What can hang from each mark
sunon: geri kemomim
sigav: bifogut rotif
geri: sunon
kemomim: sunon
bifogut: sigav sitol sunon
vedo: sitol
sitol: bifogut vedo

Known rows, with every way that one mark hangs from another
sitol{bifogut{sigav sunon{geri kemomim}} vedo}: [ 36.1 -10.7  25.9 -12.3 -46.3  14.1 -10.9 -15.6  11.4  27.1   7.5  23.1
  -4.3  22.2  -5.0 -18.8]
sigav{bifogut{sunon{geri}}}: [-28.0 -15.9   3.5  -5.2  10.7   5.9  11.8  10.6 -20.3  -3.8  -4.4  14.7
  13.3  -6.9 -19.6 -34.8]
sigav{bifogut{sunon} rotif}: [-40.2 -16.9   6.3   3.8  22.9 -22.5  12.1  18.2 -26.0 -17.1   0.3 -36.9
   5.6  -1.1   3.7  -5.1]
bifogut{sigav sitol sunon{geri kemomim}}: [ 26.2 -36.4   5.8  -9.0  -1.2 -15.5  -5.5   0.0   3.9   7.8  17.2  34.8
  28.2  -8.9   9.9 -20.8]
sitol{bifogut{sunon{geri kemomim}} vedo}: [ 39.3  13.6  22.3 -17.8 -26.6  14.6  12.8 -22.5  12.0  29.9  -3.5  30.5
   8.1  29.3 -22.8 -22.4]
sitol{bifogut{sunon} vedo}: [ -3.2  39.9   1.0  -5.4 -10.4  20.1  30.2 -17.1  -8.4  -1.6 -41.6   3.7
 -19.3   1.3 -18.5  22.5]
sigav{bifogut}: [-35.3   3.1  -9.7  26.0  14.7   6.1   1.6   9.9   0.8 -15.3 -31.5  -7.1
 -10.8  16.8 -19.1   1.7]
sigav{bifogut{sitol} rotif}: [-18.8  -0.8  -5.5  14.7  34.8 -19.4  -7.1  11.1 -10.8 -12.8  26.7 -27.5
  12.6   7.4  -5.2   5.2]
bifogut{sitol}: [ -3.9  25.7 -33.9  14.3  28.1   1.1  13.9  -7.1   8.3 -13.8 -30.0  11.6
   8.0  -7.8 -13.4  17.9]
sitol{bifogut{sigav} vedo}: [  4.2  29.5 -11.8  23.5 -33.2  28.9 -14.8 -13.8  16.2  -3.0 -28.4  -9.4
 -36.8  17.5  -8.4  26.8]
bifogut{sunon{kemomim}}: [ -0.8 -11.4  -0.3   1.8   6.4 -17.7  29.9  -0.5   8.9  -3.8 -46.4  11.8
   6.4  12.3   0.1   1.0]
vedo{sitol{bifogut{sigav sunon{geri}}}}: [-15.6  29.0   4.0  39.1 -16.0  -4.8 -28.4   7.5  -8.6  12.9   4.0  23.7
 -34.5 -17.8  14.8 -26.0]
kemomim{sunon{geri}}: [ 33.2  33.2 -40.8   9.8 -19.5  10.1  12.3 -15.5  -6.1   3.6 -11.5 -10.7
  -8.0  20.0 -35.6 -43.4]
sigav{rotif}: [-12.0  22.4 -38.6  16.6  15.6 -11.5   4.0  -0.4   9.7  -8.6 -17.6 -39.8
   4.5   6.9  -1.4  -2.3]
sunon{geri}: [ -0.9  23.8 -41.6   7.0   1.5  18.4   3.1  -6.6  13.3   3.5 -23.8  11.2
  12.5   1.3 -20.5 -30.3]
geri{sunon{kemomim}}: [ -7.6   6.3 -15.9  24.7  12.7   4.8  18.8  20.4  15.5   7.9 -56.2  -0.4
  -6.9  44.8   3.3 -13.4]
vedo{sitol{bifogut{sigav}}}: [-20.7  48.2 -10.9  69.4 -11.6  -5.5 -40.2   6.5  13.3   0.9 -20.8   2.6
 -58.4   4.9  10.6  10.0]
sigav{bifogut{sitol{vedo}}}: [-13.6  11.5   3.2 -16.2  11.9  43.4   0.3  -5.8  11.3  -7.9  -0.4  13.1
  -8.0   5.3 -31.0  26.3]
bifogut{sigav{rotif} sitol sunon{geri kemomim}}: [ 31.2 -43.7   9.5 -12.6   2.2 -32.8 -17.5   5.4   1.4  11.9  51.4  -1.5
  39.3  -8.0  23.9 -27.6]
sigav{bifogut{sitol sunon{kemomim}} rotif}: [ -2.4 -39.3  33.8  -2.9  33.7 -46.1   6.8  13.4 -18.7  -2.8  32.3 -12.0
  27.2  15.0   7.9  -1.8]

Rows
[  8.8  24.6 -12.6  17.8 -31.6  11.1 -24.8  -8.9  10.4   1.5   8.4 -43.4
 -24.8  20.0   5.4  16.9] : sitol{bifogut{sigav{rotif}} vedo}
[ -1.5  -2.2 -28.8  20.2  13.2 -19.4 -18.9   6.9   1.7 -15.1  15.0 -32.8
   5.7 -12.5  18.1  15.5] : bifogut{sigav{rotif} sitol}
[ -7.2  -3.1  -4.8 -29.9  -5.0  32.2   9.5  -4.3   3.8 -17.4 -16.4  13.7
 -10.3 -32.6   1.5  40.7] : bifogut{sigav sitol{vedo} sunon}
[ -0.1   4.5  32.0  46.0  -9.5 -50.3 -32.7  13.0   2.1  15.2  19.1 -15.2
 -35.3  13.9  38.4  -4.5] : vedo{sitol{bifogut{sigav{rotif} sunon{kemomim}}}}
[-18.7  -6.1  21.6 -36.2  19.7  13.0  12.1   2.6 -13.5  -9.3  28.9 -16.1
   8.4 -12.2  -8.5  19.8] : sigav{bifogut{sitol{vedo} sunon} rotif}
[-29.7  31.2   3.3  51.1  -8.9 -15.3 -15.6  10.8 -10.0  -6.1 -24.0   9.0
 -54.9 -15.2  23.2  13.2] : vedo{sitol{bifogut{sigav sunon}}}
[ -8.3  -0.4  -6.1  37.2  -5.2 -43.6  -3.8   8.9 -32.1  -9.4  -4.3 -45.3
  -8.5  -2.1  26.6   5.2] : sitol{bifogut{sigav{rotif} sunon}}
[ -0.7  13.9 -21.8  51.9 -10.2 -31.2 -26.3   4.2  -8.1  -4.6  -2.9 -50.2
 -14.5  18.3  17.4   3.7] : sitol{bifogut{sigav{rotif}}}
[ -1.8  -6.8  -4.4 -32.5  -0.6  15.1   0.2  -0.9  -1.6 -12.1  17.1 -21.4
   0.3 -30.1  17.0  31.4] : bifogut{sigav{rotif} sitol{vedo} sunon}
[ -2.9 -10.4  21.2 -49.6  11.6  23.5   1.1   0.8 -13.6   8.1  58.8  -1.6
  26.5 -14.0 -16.2 -17.4] : sigav{bifogut{sitol{vedo} sunon{geri}} rotif}
[ -1.9 -35.5   4.1   9.8 -10.0 -17.3   2.3   6.5   8.1  -8.5 -36.2   4.4
  -4.3   6.7  17.2   7.1] : bifogut{sigav sunon{kemomim}}
[ 22.6 -28.8  20.0 -35.0 -10.1  -0.1  -6.8  -2.5  17.3   4.7  25.4  -8.5
   8.1  -2.3  19.5  23.7] : bifogut{sigav{rotif} sitol{vedo} sunon{kemomim}}
[ 22.2  -0.2  16.7 -41.3   4.0  19.4  29.3 -16.1  18.3   4.9 -17.2  33.8
  10.7   2.1 -12.6  26.8] : bifogut{sitol{vedo} sunon{kemomim}}
[-28.8 -13.6   9.0   2.0  36.6 -12.5  25.4  10.1 -31.0 -20.4  -9.2  13.0
   7.4 -15.2 -10.0  15.2] : sigav{bifogut{sitol sunon}}
[ 11.4 -10.3  -4.8 -46.1 -10.0  26.6  -9.8  -4.0   0.1   5.1  47.4  -6.1
  19.5 -34.5   6.6  -6.3] : bifogut{sigav{rotif} sitol{vedo} sunon{geri}}
[ 16.2 -40.1  11.1   0.5  10.4 -44.0  -5.6   9.5  -1.7  -6.4  19.4 -15.7
  19.4  -3.7  30.7   7.7] : bifogut{sigav{rotif} sitol sunon{kemomim}}
[  2.3  12.7 -22.0 -12.7 -11.2  43.1 -11.3 -10.3  27.1 -11.1 -12.3   8.3
 -15.6 -13.0  -8.2  37.2] : bifogut{sigav sitol{vedo}}
[ 17.1 -43.3   4.8  -7.7 -14.4 -25.0 -17.6   8.1   7.1  12.3  28.0 -14.3
  24.9   4.8  21.9 -40.5] : bifogut{sigav{rotif} sunon{geri kemomim}}
[ -4.5  22.5  -8.3 -39.1  12.1  33.1  37.1 -14.9   3.1 -13.6 -28.6  21.4
   1.9 -27.2 -15.3  35.0] : bifogut{sitol{vedo} sunon}
[ 14.5  30.9  24.3  26.2  -5.6 -20.6  -7.2  -0.1   7.1  32.6   5.1  42.7
 -13.4  17.4  -2.3 -37.0] : vedo{sitol{bifogut{sunon{geri kemomim}}}}
[ 35.0 -28.3  17.5 -45.3 -20.6  28.8  -6.9 -11.0  21.0  14.5  22.5  42.9
  16.6  -7.9  -3.4  -5.6] : bifogut{sigav sitol{vedo} sunon{geri kemomim}}
[ 12.8 -36.5  32.3 -12.7  18.4 -16.0   6.7   5.9 -10.2  10.8  25.7  38.3
  35.0  10.5 -14.6 -30.5] : sigav{bifogut{sitol sunon{geri kemomim}}}
[ 12.1  36.6  -1.2 -17.1 -19.4  30.9  18.9 -21.2  -5.2  14.8 -12.7  18.3
   0.8  -0.7 -25.8 -15.1] : sitol{bifogut{sunon{geri}} vedo}
[-23.0 -16.5 -18.1   9.5   0.4 -20.9   1.0  13.7 -13.0 -20.1 -12.9 -42.3
  -1.5 -20.7  27.6   4.6] : bifogut{sigav{rotif} sunon}
[ -7.3  -7.2  18.7 -45.6   9.0  41.7   9.7  -4.7  -7.9   4.7  26.7  33.0
  15.6 -17.1 -30.7  -9.6] : sigav{bifogut{sitol{vedo} sunon{geri}}}
